Known rows, with every step that occurs
diru/todas/sogu: [ 44.1 -29.2   7.5 -46.2  17.0  15.1  -7.0 -43.7 -39.1  20.2 -16.6  -7.3
  34.0  12.4  25.2 -43.6 -34.6  33.5   7.4 -37.6  15.7]
disav/misir/sogu/vifulur: [-18.9  65.0 -12.4 -14.6 -17.0 -19.6 -34.4 -14.4  13.7  10.3  -0.4  43.0
   9.3 -45.1  -5.8  -2.6  23.0  17.3  33.7  56.7 -30.9]
sogu/vifulur/disav: [ -2.8  19.9 -52.5  -2.3 -38.9  26.6  11.7  -6.4  -7.1   6.6  43.6  -3.5
 -12.2   2.8 -25.1  29.6   7.7 -15.1  36.6  -1.7 -62.5]
todas/sogu/vifulur/disav/movoma/diru: [  9.8  -7.8  61.6 -23.8 -19.6 -18.8  15.6  49.7  -8.3  21.5  16.3  32.2
  20.0  23.8 -23.3   5.5  28.6 -36.1  26.4 -48.5 -18.7]
vifulur/disav: [ 10.9  -1.6 -44.9  -6.3   8.8  19.7   9.2 -25.3  -8.9   4.4  46.4 -17.7
  -6.4  -0.1  -1.7  27.1 -16.2 -30.4  -6.1 -24.2 -65.6]
disav/todas/sogu/vifulur/diru/misir: [-10.6 -52.8  34.7  28.4   4.6   7.3   1.4  -8.5  24.5 -20.2 -22.2 -16.8
  -7.6  10.9  23.0 -12.9   4.1  -8.9   8.4  26.5  58.7]
diru/todas/sogu/vifulur/disav/misir: [ 52.4  21.2  27.4 -24.8  -8.7   9.9 -25.6 -57.1   3.9 -13.9 -12.3  26.8
  -2.9  16.4   3.9  26.2 -26.4  23.5  48.2 -13.1 -29.0]
misir/disav/movoma: [ -4.3  18.5 -24.3  -2.5 -19.0 -15.6  15.4  27.9  -1.1  -0.4 -12.5   4.7
 -30.3  -3.7 -29.1   0.5  41.5 -22.7 -64.7  15.3  -3.7]
sogu/vifulur: [-32.8  26.1 -49.2 -16.6 -42.6   3.7   6.4  20.9 -30.4  35.3  -1.3 -15.6
   4.8 -24.3 -33.7 -10.1  27.4 -11.4  39.7  32.3 -38.1]
disav/misir: [ -5.7  32.8  20.5 -23.4  16.0 -23.0 -21.6 -25.9 -10.2  34.3 -22.4  -3.7
  -6.0 -39.5 -10.8  13.4  -4.9 -38.2  -7.1  27.0 -59.5]
vifulur/diru: [-15.9 -25.1   2.9   9.6   0.6  -4.1   1.6  17.2 -14.5  29.8   5.8   5.4
  -5.6 -21.0  17.6 -33.7 -18.6 -51.2 -32.1  -0.6  -8.3]
vifulur/diru/todas/sogu: [ 38.5 -50.1  36.0 -21.4   8.2  14.0 -12.7 -25.7 -24.2  13.0 -23.3  20.7
  27.2  19.2  42.6 -55.2 -50.4  14.0 -13.6 -49.5  38.8]
disav/todas/sogu/vifulur: [  2.7   6.2  -9.0  -1.6 -13.9  15.4  -7.1 -26.4 -20.0  27.3 -16.9  15.1
  12.1   4.7 -31.4   8.8  16.2  -1.9  41.2  41.8   2.5]
diru/misir: [-28.9 -41.4 -17.5 -22.8  28.4  -2.3  17.8  -8.2  -6.9 -11.8   6.8 -83.1
   0.7 -20.5   6.7  -8.4  -0.7  -4.9 -12.9  12.8  -5.9]
disav/movoma: [-26.6  12.1  -5.4 -28.1 -10.7 -19.0   8.2  27.8 -20.9  21.7 -17.5 -12.6
  -9.7  -0.6 -20.5 -40.5  27.3 -47.5 -32.9   8.8 -31.5]
sogu/vifulur/diru/misir/disav/movoma: [-26.8 -22.5   9.4  21.8 -39.0 -20.7  13.5  70.3  36.2 -48.9 -34.0  -0.3
 -54.8   9.4  -3.0 -10.5  51.9  -8.1 -50.6  26.8  43.4]
movoma/sogu/vifulur/disav/misir: [ -3.4  67.2  -0.8 -11.1   8.7  -1.2 -17.8 -18.2   4.3 -10.6  12.9   4.0
 -24.5   3.7 -16.4  55.9 -27.3 -33.1  41.8 -22.0 -49.8]
misir/disav: [  5.8  14.6 -55.0   5.7  -4.8  -8.3  11.2  -0.3  -6.3  12.6   4.6   2.5
 -15.9 -29.2 -17.6  33.5   7.1   7.9 -45.4  13.8 -12.8]
movoma/sogu/vifulur/disav/todas: [-17.5  62.5 -48.0  23.0  11.7  38.6  18.5 -46.4  -2.0   4.8  53.8 -21.4
 -16.4  39.9 -13.5  56.5 -36.1 -16.8  15.2  -3.6 -15.3]
todas/sogu/vifulur/diru/misir: [ -9.9 -68.0  38.1   4.1   0.1  -5.1   2.0  20.7   8.5 -24.6 -30.7 -18.5
  -2.7  -7.6  23.3 -36.6   8.8  -8.3  26.9   0.0  43.6]
disav/movoma/sogu/vifulur/diru/misir: [-58.3 -21.0  28.0  -2.5   2.4 -10.5  18.2  66.6  13.9 -44.6 -20.0 -43.6
 -24.0  24.6  21.1 -42.7  -0.4 -38.8  -4.0 -19.1  54.0]
misir/diru/todas/sogu/vifulur/disav: [ 59.0 -23.5 -25.8  15.7   3.0  42.2  -5.9 -18.0  -3.7 -20.5  25.9  12.0
  35.4  22.8  -6.2  -3.2 -14.1  56.9  40.4 -51.7  -6.5]
disav/todas: [-23.5  22.7 -29.8  11.0  21.1  13.1   4.6 -46.3  -6.6  51.5  21.6 -19.6
   0.9  -1.5 -12.7  23.1 -21.3 -26.2 -25.4  48.5 -17.3]
diru/misir/disav/todas/sogu/vifulur: [ 11.0 -10.9  -8.3  24.0  -2.9   9.1   8.1 -21.0  19.8 -22.7 -31.4   0.2
  -7.3   2.7 -11.1  39.2  29.6  33.8  21.3  44.8  42.6]
disav/misir/sogu/vifulur/diru/todas: [  1.2  33.2  13.4  -6.0 -28.4  -1.3 -47.4 -23.4  11.2   1.7   1.4  42.0
   3.1  -4.5  49.3 -35.1 -34.7  34.4  -5.8  19.3  27.3]
todas/sogu/vifulur: [ 15.9  -6.1 -14.9 -22.4 -20.6   3.1  -2.2   9.7 -30.2  23.3 -35.6  17.6
  14.6 -14.7 -29.5 -19.7  21.4  -0.5  60.4  12.1 -24.4]

Rows
[ 46.0  -5.8 -22.1  -6.1 -13.4  26.5   5.1 -17.3 -18.3  -8.0  12.1  22.2
   0.4  13.6 -18.7  22.9   7.9  -6.4  51.1 -24.0 -42.9]  todas/sogu/vifulur/disav
[-19.3  10.1 -18.4  -3.6 -32.9  14.5 -26.7 -10.2  -8.5   6.8  25.5  30.0
  11.0  13.4  49.3 -50.5 -34.2  42.9  -5.3   4.4  45.2]  misir/sogu/vifulur/diru/todas
[ 31.7 -34.9  51.5 -49.4  30.1   1.3  -3.1 -15.7 -46.6  44.4   1.2   5.7
  63.5  19.2  24.1 -31.6 -47.2  31.6   6.0 -66.5  21.0]  movoma/diru/todas/sogu
[ 88.0 -24.8  35.0  -0.8  49.1  18.2 -28.5 -51.8   5.4 -16.4  -4.5   9.8
  40.4   5.4  24.6   0.0 -41.8  49.2   4.0 -62.6  -8.5]  vifulur/disav/misir/diru/todas/sogu
[-23.3   7.6 -10.9  -7.3 -15.4   0.9   2.0   6.7  28.7 -61.9  35.7 -11.4
 -14.9  14.7   5.9 -10.9  41.0   1.8  -1.2   9.0  -4.0]  diru/misir/sogu/vifulur/disav/movoma
[-16.0 -17.6  -4.8  63.7  19.8   3.0  16.6 -24.7  44.5 -11.2  10.3 -24.9
 -36.1   3.6  25.1  46.2  -5.6  -2.3 -79.8  42.1  57.2]  vifulur/diru/misir/disav/todas
[ -4.1  44.7  11.7 -20.8  40.2 -31.6 -40.9 -42.5   3.2  17.8  12.5  29.1
  15.2 -55.2  22.3   3.2  -3.9  -2.3 -20.0  38.2 -36.2]  disav/misir/sogu
[-47.2  55.4 -24.1 -22.1 -11.8  -8.8  16.4  49.5 -25.3   8.5 -19.7 -15.0
 -16.8  19.7 -30.7 -31.2  10.0 -38.6  23.5 -16.8  -7.9]  disav/movoma/sogu/vifulur
[ 70.5 -24.2  38.4  -7.4  51.7   2.6 -24.1 -31.0 -11.0   3.8 -35.2  15.9
  49.7  -9.3  20.7 -24.8 -34.9  55.9   2.9 -35.3   5.0]  disav/misir/diru/todas/sogu
[-13.1 -25.0 -32.9   5.0  14.1 -10.0  24.9   1.2  14.9 -23.9  -1.6 -42.7
 -22.3 -28.8  10.3  35.0  13.1  26.5 -47.5  15.7  13.3]  diru/misir/disav
[ 55.2 -14.6   7.2  10.3  41.1  34.6  -2.0 -72.8  -3.3  12.8  21.4   9.2
  11.8  23.8  -4.1  32.0 -21.8 -22.7   4.0 -14.1 -18.2]  vifulur/disav/todas/sogu
[-32.9  -3.6 -17.1  15.3 -42.4   1.4  -0.5  33.5 -10.6  24.0  -4.9  21.4
 -12.8 -11.5  -8.6 -30.1   7.9 -39.5   4.9  21.6  -7.7]  sogu/vifulur/diru
[ 25.2  -9.3   8.1  55.7 -22.2   4.6  -5.7  -1.1  14.6   8.1 -27.9  67.4
 -22.1   9.9  -0.8  18.8   6.2  -3.5 -12.6  26.2  49.0]  misir/disav/todas/sogu/vifulur/diru
[-30.7  14.5  24.5 -22.1 -30.4 -16.8  20.1  57.8  -6.5  31.8  36.4  15.7
   6.7  24.3 -25.7  14.7  27.3 -38.0   8.3 -36.9 -34.0]  sogu/vifulur/disav/movoma/diru
[ 46.8  20.4  31.8 -15.2  -1.6  -8.6 -22.5 -34.4   5.5 -10.5 -20.6  34.9
 -12.8  -4.8 -15.6  40.6   4.0 -20.8  58.2   1.8 -58.3]  todas/sogu/vifulur/disav/misir
[  4.8 -12.2  21.7  28.3 -15.2  11.8 -10.7  -3.5  -0.1  26.8 -20.6  49.1
   0.3  10.9  -3.1 -13.7   0.8 -27.6  13.2  23.9  30.1]  disav/todas/sogu/vifulur/diru
[-43.2 -29.0  42.3 -14.6  -0.8 -18.2  35.1  53.3  15.9 -14.7  24.7 -46.7
   5.0  19.7  -6.7  11.0  27.8 -14.1   4.3 -24.5  -7.2]  sogu/vifulur/disav/movoma/diru/misir
[-27.7  -4.9 -19.1  63.0  -8.9  11.0  10.5  -8.5  43.4 -16.7   3.3 -12.1
 -41.8   3.3   8.1  45.1   8.6  13.0 -38.4  58.3  60.8]  sogu/vifulur/diru/misir/disav/todas
[-16.0  33.8  22.9  13.6 -21.8 -24.3 -45.7   7.4  17.2   5.6  -2.5  65.4
  -5.7 -34.2  26.0 -16.2   6.4 -13.1  -1.4  38.2   1.3]  disav/misir/sogu/vifulur/diru
[  5.5 -17.0 -45.7  -3.7  24.9  23.5   3.6  -8.3 -27.8  21.9  23.2 -40.0
  41.0 -10.2  11.5 -35.3 -39.9  54.9 -33.8 -28.9   9.5]  misir/diru/todas
[-38.8   6.0  46.7 -30.1   1.6 -33.9  21.3  56.1 -26.1  61.6  13.9   0.2
  24.9  -1.6 -18.6 -18.9  16.7 -47.8 -28.9 -21.0 -25.1]  disav/movoma/diru
[-18.3 -21.1  -6.3  -2.3   0.1 -26.2  25.6  32.3  18.4 -36.5 -23.9 -36.5
 -30.7  -2.4  -8.3  -2.6  40.8  -4.0 -67.8  15.6  22.2]  diru/misir/disav/movoma
[ 22.0  18.1 -12.0  24.3  16.9   0.5 -15.9   4.2  17.5  -2.9  14.8  13.2
  11.5 -31.1 -27.5  36.8  13.9   2.9  20.9   5.1 -64.5]  sogu/vifulur/disav/misir/diru
[ 40.9  -2.6  21.2  -4.5   4.8   4.5 -26.4  -5.1 -10.0   0.3 -43.0  20.7
  40.8  -9.1 -12.2 -22.8  -5.9  57.7  48.0   0.0   7.3]  disav/misir/diru/todas/sogu/vifulur
[ 34.6 -24.0 -18.1  -7.3  -8.6  20.1  -5.7   5.2 -21.4   8.4 -16.2   0.7
  47.7   1.5 -12.7 -36.6   2.1  67.7  50.6 -15.8  13.0]  misir/diru/todas/sogu/vifulur
[ 34.6  -1.5  -1.4 -26.3 -35.8  21.6   5.6  -5.9 -11.2 -20.1  -8.6  14.0
 -10.1  58.8  -5.3 -30.3   5.5   8.6  17.8 -33.7  -4.9]  diru/todas/sogu/vifulur/disav/movoma
[-39.1 -64.5  18.2   5.8  19.8 -10.6   8.6  10.3  10.2 -19.6  -2.4 -51.6
  -8.2 -14.6  42.9 -30.2 -14.6 -24.7 -38.4   1.2  21.5]  vifulur/diru/misir
[ 30.5  17.6 -18.7  10.1   4.9  23.0 -20.2 -23.8  15.0  -7.3  11.0  -8.4
  21.5   2.7   0.2  12.6 -29.2  62.6  15.7 -12.7 -20.4]  sogu/vifulur/disav/misir/diru/todas
[-43.9  23.4  15.9   1.9 -23.6  -9.6   7.8  72.3  -9.7   1.4 -19.2  14.2
 -21.0  23.7   4.1 -49.2 -11.8 -62.7  -3.3 -27.0  23.2]  disav/movoma/sogu/vifulur/diru
[ -3.8  34.3 -45.7  39.0   8.7   5.9   9.3 -40.9   9.6  27.0  17.5  -0.3
 -22.6  -3.2 -11.1  59.0   1.2   3.5 -57.4  47.5   1.7]  misir/disav/todas
[-41.7   9.0 -37.9 -13.5  -7.4  -7.0  -8.9  -1.1   8.2 -18.6  20.3 -27.2
  13.2 -31.3  18.3 -15.4  29.1  38.5  31.0  47.3   1.5]  diru/misir/sogu/vifulur
[-28.9 -41.3  52.6 -18.4  24.9 -20.0  26.5  35.2   8.1 -16.9  37.2 -53.3
  10.2  12.9  10.5  10.7   4.5 -24.5 -28.1 -40.9  -4.8]  vifulur/disav/movoma/diru/misir
[-34.5  -2.8  27.1  11.7  37.6 -30.4  25.9  56.6  16.1 -53.3 -20.2 -27.3
 -40.7  22.5  28.8 -12.4 -16.3 -33.0 -67.4 -47.7  65.6]  vifulur/diru/misir/disav/movoma/sogu
[ 26.0  17.9 -22.4  18.9 -21.5   9.6   2.2 -22.7   2.5  16.0 -21.6  39.6
  -8.7   1.0 -33.2  38.9  23.6  19.3  18.2  37.9  16.9]  misir/disav/todas/sogu/vifulur
[-29.6  -6.3 -13.3  32.6   7.4 -10.8  19.6  46.1  19.9 -50.3  -4.9 -23.4
 -36.2   1.2  22.1  25.2 -11.7   6.0 -24.9 -16.9  56.5]  movoma/sogu/vifulur/diru/misir/disav
[ 10.7  39.4  -9.2  22.7  41.8  -4.1 -10.4  13.9  15.9 -15.8  18.5   0.6
  11.5 -24.1 -18.3  41.8 -23.9   2.6  26.5 -37.1 -41.3]  movoma/sogu/vifulur/disav/misir/diru
